Each row comes from the steps of one path. Every step used is in the known rows, and no mark comes twice. Write the path behind each row, first mark first.
Known rows
M > P > H: [ 5.29  0.75 -0.67  1.06  2.24 -0.45  1.27  0.26 -0.78  1.21 -0.06  0.89
 -2.75 -1.75 -3.09 -0.31 -2.61  1.01 -0.35 -1.40 -1.07]
P > N > W: [ 3.62  0.67  1.63 -1.81  0.48 -1.94  1.02 -0.42 -0.45 -0.20  4.61 -1.99
 -3.66  1.26 -0.64  0.73 -1.22 -1.43 -0.41  1.49 -0.45]
W > M > P > Q: [ 0.70  1.27  1.08  2.81  2.21  3.28 -1.21  1.25 -1.14  0.39  2.47  0.07
  1.12 -2.99 -2.18  1.75 -2.44 -1.19  1.84  3.02 -4.59]
P > A: [-3.86 -0.61  1.00 -1.28  0.92  0.10  1.25  5.78  1.00 -2.63  0.87  0.61
 -1.13 -0.06 -0.33 -0.62 -0.58  0.07  1.67 -0.72 -1.26]
C > P > A > W: [-2.00 -0.22  1.30 -0.51  2.50 -0.99 -1.46  7.02  1.35 -1.11 -2.18 -0.20
 -0.20 -0.60 -1.54 -0.80  3.84  0.73 -1.00  0.90  2.99]
P > N > W > M: [ 2.25  0.24  2.30 -1.14 -0.35 -1.26  0.03 -0.47  0.05 -1.02  5.12 -1.97
 -2.86  0.99 -0.78 -0.43 -2.62 -2.37 -0.32  2.96 -2.42]
M > P > Q: [ 3.34  2.28 -0.17  2.47  4.29  2.60  0.26  0.85 -2.39  2.40  1.97  0.17
 -0.47 -2.95 -2.68  4.78 -0.75  0.27  2.22  0.96 -1.57]
W > A: [-1.24 -0.02 -0.57 -0.58 -1.35  1.38  0.61 -2.14 -0.01 -0.16 -0.33 -2.62
  1.47  0.79  0.95  5.36 -1.08  0.02 -0.06 -0.81  3.79]
Q > P > N: [ 0.61 -0.08  0.80  0.03 -0.07 -1.20  2.22 -0.59  1.39 -0.14  1.15 -0.42
 -0.96  2.12  0.12 -2.93 -1.45 -0.20  1.08 -3.15 -0.34]
Q > P > A > W: [-4.68 -0.69  0.07 -0.39  0.17 -0.88  0.53  1.52  1.29 -0.99 -0.63  1.84
 -0.03  1.83  1.96 -5.89  1.74  1.37  0.01 -2.16 -0.24]
W > M > P: [ 3.27  0.59  1.64  1.26  1.02  1.22 -1.24  0.89  0.01 -0.63  2.52 -0.74
  0.97 -2.14 -2.46 -2.11 -1.44 -1.39  0.68  2.31 -3.82]
A > P > H > W: [-2.02 -0.83 -2.38  0.13 -3.35 -0.59  0.76  1.61  0.55 -0.02 -5.74  2.59
  1.81  1.28  2.27  1.06  0.29  1.47  0.13 -2.74  0.70]
M > P > N: [ 5.91  1.72  1.37  0.62  3.98  0.02  1.10  1.00 -1.42  1.93  3.93 -2.31
 -2.93 -0.49 -2.28  1.40 -1.58 -1.04  1.12 -0.53  1.14]
A > W > M: [-1.78  0.20  2.33 -0.31  0.67  0.51 -3.09 -2.62 -0.28  0.73  0.42 -1.31
  2.51  0.55  2.96 -2.49  1.57 -0.47 -1.63  2.39  0.03]
A > W > N: [-1.45 -1.77  0.83 -1.03  0.33 -0.66 -1.12 -5.26 -0.38  2.22 -1.77 -1.78
 -0.59  0.46  2.05  3.94  1.35  0.60 -0.64 -0.15  3.07]
A > W: [ 0.32  0.68  1.45 -1.08  1.54 -0.24 -1.85 -3.15 -0.96  1.92 -0.46 -1.32
  1.50  1.12  2.93 -0.96  2.84  0.66 -1.76  0.70  2.75]
Q > P: [ 1.10 -0.43 -0.27 -0.01 -1.11 -0.75  1.45 -1.29  1.59 -0.45 -1.12  1.04
  1.15  0.52 -0.29 -4.58  0.76  0.97  0.27 -2.75 -1.39]
C > P > H: [ 2.77 -0.15 -0.24  0.23  0.60 -2.03  0.60  3.38  2.17 -0.69 -4.45  0.60
 -1.46 -1.47 -4.28  0.68 -0.23  1.11 -1.52 -1.26  0.62]
H > W > A: [-2.94 -0.18 -1.76 -1.15 -0.38  0.25 -0.67 -4.87 -1.00  1.21 -1.80 -1.00
  2.26  0.30  2.06  2.08  3.27 -0.20 -0.63 -0.92  5.31]
P > Q: [-2.09  1.37  0.17  1.57  1.90  2.64  0.49  0.04 -1.23  1.30  0.29  0.47
  0.71 -1.66 -0.62  6.60 -1.06  0.04  2.62  0.67 -1.91]
P > H > W: [-1.20 -0.79 -1.67 -0.76  0.36 -2.09  0.99 -2.74  0.10  0.77 -3.63  2.07
 -1.32 -0.21  0.05 -1.46 -0.14  0.73 -1.35 -2.78  0.25]

Which path is each row?
[-3.02 -0.68 -2.50  0.35 -4.67  1.41  1.44  0.56  0.77 -0.38 -4.30 -0.09
  1.75  2.11  2.63  6.68 -3.23  1.17 -0.12 -2.37  3.31]
W > A > P > H
[ 1.37 -0.25  0.75 -0.20 -1.75 -1.69  1.18 -1.56  1.29 -1.22  3.12  0.26
 -1.74  1.47 -0.52 -5.48 -1.46 -0.84 -0.22 -0.14 -3.02]
Q > P > N > W > M
[-3.53 -0.40 -2.65 -0.53 -2.25  1.16 -0.68 -2.11 -0.70  0.85 -3.59 -0.27
  4.12  1.24  3.36  3.41  3.34  0.26 -0.02 -1.22  5.82]
H > W > A > P
[ 3.30 -0.13  1.15 -1.21 -2.67 -0.74 -1.51 -0.98  0.14 -2.33  3.23  0.00
 -0.07 -1.24 -1.63 -3.05 -0.23 -1.09 -1.04  4.65 -4.83]
N > W > M
[ 2.49  0.06  0.21 -0.65 -1.02 -2.08  1.85 -1.64  0.84 -0.57  2.53  0.23
 -2.02  1.76 -0.40 -3.98 -0.44 -0.06 -0.16 -1.06 -1.55]
Q > P > N > W
[ 0.63 -0.30 -0.67 -0.59 -1.96 -1.43  2.01 -2.69  0.77 -0.38  2.39 -0.69
 -1.91  2.49  0.30 -1.77 -1.34 -0.09 -0.44 -1.28  0.57]
Q > P > N > W > A
[ 1.94 -0.13 -1.90 -1.11 -5.08  0.49 -0.21 -0.57 -0.41 -1.20  0.36 -0.62
  1.22  1.02  1.15  3.88  0.17  0.57 -1.26  2.41  1.47]
N > W > A > P
[ 2.11  0.34  0.05 -0.78 -3.15 -0.20  0.80  3.35  0.20 -0.52  0.72 -0.62
 -0.12  2.33  1.73  2.93 -0.75 -0.35  0.68  0.68  0.28]
A > P > N > W
[-3.03 -1.46 -1.73  0.59 -1.63 -2.06  1.05 -3.67  1.72 -0.41 -3.35  3.61
  0.36  0.44  0.23 -7.33 -0.49  0.93 -0.83 -3.47 -2.84]
Q > P > H > W > M
[ 2.04  0.47 -2.48  0.87  2.19 -0.47  0.65 -2.51 -1.45  2.05 -1.39  0.87
 -1.55 -1.30 -1.42  1.01 -0.57  0.90 -1.13 -1.75  2.40]
M > P > H > W > A
[ 0.93  0.19 -0.04  0.40  1.63  0.06 -2.08 -2.28 -1.09  0.74  0.58  0.28
  2.09 -2.28 -0.67 -3.83  2.84 -1.32  0.06  1.36 -0.69]
H > W > M > P
[-1.35  0.85 -0.49  1.65  2.74  1.59 -2.18 -2.18 -1.89  1.44  0.53  1.06
  2.09 -2.67 -0.43 -0.71  2.19 -1.24  1.15  1.80 -1.52]
H > W > M > P > Q
[ 1.92  0.74  0.36  0.21  3.40  0.39  0.80  5.23 -0.63 -0.79  2.63  0.30
 -1.96 -1.87 -2.63 -0.91 -0.29  0.13  1.46 -0.11 -0.87]
M > P > A
[-0.28 -0.06  1.54  1.00  1.43  1.40 -0.70  4.87  0.33 -2.24  2.99  0.08
 -0.15 -2.17 -2.14 -2.95 -1.96 -1.32  1.24  2.07 -4.27]
W > M > P > A
[-2.84 -2.81 -2.73  0.35 -1.81 -2.84  2.26 -4.75  1.75  0.03 -4.90  3.11
 -1.71  0.17 -0.62 -2.91 -0.84  1.73 -0.34 -5.09 -1.04]
Q > P > H > W > N
[ 3.98  0.73 -1.80  0.78  2.84 -0.93  0.63 -1.40 -1.38  2.16 -1.08  1.64
 -1.88 -1.82 -2.14 -1.31 -0.03  0.84 -0.76 -1.57  0.05]
M > P > H > W
[ 0.81  0.01  0.72 -0.30 -3.86 -0.14  0.03  3.80  0.52 -1.53  1.35 -0.57
  0.79  1.98  1.62  1.67 -1.68 -1.17  0.79  1.86 -1.43]
A > P > N > W > M
[-5.15 -0.17  1.42 -1.32  1.90 -0.29 -0.64  3.58 -0.01 -0.79  0.46  0.16
 -0.95  1.05  2.43 -1.60  1.78  0.56 -0.05  0.19  1.16]
P > A > W
[ 0.60  1.26  2.59  0.69  3.12  0.70 -2.71 -2.04 -1.26  2.21  2.94 -1.94
  0.47  0.66  1.77 -2.01  0.33 -1.20 -1.28  2.49  0.73]
A > W > M > P > N
[-1.97 -0.41 -1.73  0.02 -4.13  2.23  0.44  0.54  0.30 -0.53 -2.67 -1.70
  3.65  1.89  2.58  6.89 -1.05  0.58  0.62 -1.13  4.46]
W > A > P
[-2.60  0.80 -0.95  1.88 -2.09  3.08  0.42  3.92 -0.48  0.69 -2.78  1.31
  3.44  0.13  1.67  7.21 -0.65  0.81  3.08  0.05 -1.15]
A > P > Q
[ 0.14  0.65  1.30  0.86  2.13  0.18 -2.49 -2.63 -0.96  1.67  0.20 -0.02
  0.23 -0.26  1.48 -2.90 -0.37  0.00 -2.14  1.94 -0.83]
A > W > M > P > H
[-0.76 -0.42  0.84 -0.39  1.51 -0.77  0.08  8.71  2.19 -2.54 -1.86  0.02
 -0.81 -1.71 -3.82 -0.31  2.12  0.33  0.55  0.22  0.83]
C > P > A
[ 2.59 -0.07 -0.97 -1.82 -2.81 -0.35 -0.11 -3.21 -0.70 -0.88  2.06 -1.30
 -0.59  0.20 -0.27  2.60  0.24  0.05 -2.00  2.69  1.18]
N > W > A
[-6.61 -2.32  0.97 -1.27  1.04 -0.77 -0.09  1.35  0.48 -0.75 -0.73 -0.12
 -2.36  0.41  1.63  2.22  0.40  0.58  0.78 -0.41  1.43]
P > A > W > N
[-1.87 -0.44  0.25 -0.61 -0.06  0.05 -2.03 -2.92 -0.01 -0.21 -0.65  0.32
  2.90 -1.05  0.60 -3.38  2.72 -1.40  0.03  1.00 -0.76]
H > W > M
